Each row was made from one small tree. The marks that hang from a mark follow it in brackets, in alphabetical order. Every link used is in the known rows. Write each row's tree.
(in the rows, 128 means zero)
Known rows
gonor[basof[rinev] tonan]: [140 170 190  94 137 128  73 126 137 131 178 126 114 136 136 106 157]
basof[gonor[tonan] kavu rinev[kega]]: [149 177 166 142 135 131  98 102 171 111 203 137 101 173 150 141 102]
gonor[basof[kavu rinev[kega]] tonan]: [156 199 199 127 118 150  78 110 132  88 198 122 113 149 146 110 140]
fimi[rinev[kega[kavu[basof]]] zepo]: [120  74  80 152 129 150 159 158 102 107  22 145 153 119  99 144 110]
fimi[rinev[kega[gonor[tonan] kavu]] zepo]: [111 106 106 139 100 149 142 173 133 145  41 111 147  94 101 147 117]
basof[rinev[kega]]: [141  91 112 153 152 108 142  91 133 133 155 148 161 126 138 132  71]
fimi[rinev]: [133  65 111  89 137 130 151 139 141 151  93 162 149 144 139 128 130]
rinev[kega[gonor kavu]]: [ 96  97  89 165 131 109 146 101 109 159 140 106 143  72 108 131 103]
fimi[rinev[kega[gonor kavu[basof]]] zepo]: [107  91  80 141 111 132 175 169 105 134  21 121 157 101  96 143 105]
rinev[kega]: [128  61  73 198 145 119 143  65 100 145 137 143 141 119 124 142 117]
gonor[basof[kavu]]: [149 147 150 110 130 150 121 120 121 104 153 143 111 159 152 107 206]
kega[gonor[tonan] kavu[basof[rinev]]]: [ 77 133 177  77 142  86 113 157 116 142 169  90 140  78  98  83 116]
fimi[zepo]: [130  47  95 164 142 141 152 146 129 143  68 149 137 133 119 128 201]
fimi[rinev[kega[gonor[tonan]]] zepo]: [123  93  92 155  94 139 157 162 130 164  38 118 150 111 113 152 120]
tonan[gonor[basof[kavu rinev]]]: [144 164 147  82 135 136 103 122 127  69 180 134  77 155 151 116 163]
rinev[kega[gonor[basof tonan] kavu]]: [ 98 155 125 154 117 119 103 105 101 151 159  86 116  71 108 126 123]

Which tree is each row?
[145 149 125 128 138 120 123  97 115 127 149 138 134 133 141 130 112] | gonor[basof[rinev[kega]]]
[147 173 194  94 141 132  96 134 191 116 205 143  95 184 157 122 147] | basof[gonor[tonan] kavu rinev]
[108 101 122 142 145  78 144  97  84 135 158 120 154 113 113 107  80] | kavu[basof[rinev[kega[gonor[tonan]]]]]
[115 106  94 150 128 147 129 154 117 122  40 136 124 131  93 151 115] | fimi[rinev[kega[kavu[basof[gonor[tonan]]]]] zepo]
[161 172 177  83 131 143 122 132 142  91 164 145 129 162 159 103 161] | gonor[basof[kavu rinev]]
[117 161 144 136 156 115  81 107 161 140 187 129 100 129 119 146  76] | basof[gonor[tonan] rinev[kega[kavu]]]
[139  64  70 167 118 153 168 146 123 137  23 152 155 133 121 160 121] | fimi[rinev[kega] zepo]
[132 174 162  72 107 111 150 149 140 149 159 106 135 122 155 104 156] | kega[gonor[basof[kavu rinev]]]
[127 141 157 102 160 103  91 120 179 164 184 145  97 158 139 134 124] | basof[gonor[tonan] rinev]
[127 125  97 145  89 145 150 160 120 162  38 113 137 113 118 152 133] | fimi[rinev[kega[gonor[basof tonan]]] zepo]
[144 169 128 113 130 138 105 104 112  66 182 129  82 146 146 128 136] | tonan[gonor[basof[kavu rinev[kega]]]]
[123 155 139  95 106 118 151 136 126 156 148 103 122 120 147 108 189] | kega[gonor[basof[kavu]]]
[112 132 149 127 135 103 119 120 141 143 172 107 155  86 118 117  68] | basof[rinev[kega[gonor[tonan] kavu]]]
[112 121 114 150 164  84 118  84 104 133 165 141 109 149 115 127  85] | kavu[basof[gonor[tonan] rinev[kega]]]
[141 131  94 139  84 154 173 166 125 133  34 120 145 130 130 153 139] | fimi[rinev[kega[gonor[basof[kavu]]]] zepo]
[133 146 127 102 132 145 105 114 110  78 170 131  66 150 144 120 198] | tonan[gonor[basof[kavu]]]
[118 141 111 132  95 152 134 178 124 141  41 104 136  96 105 148 127] | fimi[rinev[kega[gonor[basof tonan] kavu]] zepo]
[158 121 150 143 137 136 144 104 145  83 176 149 162 152 156 117  95] | basof[kavu rinev[kega]]
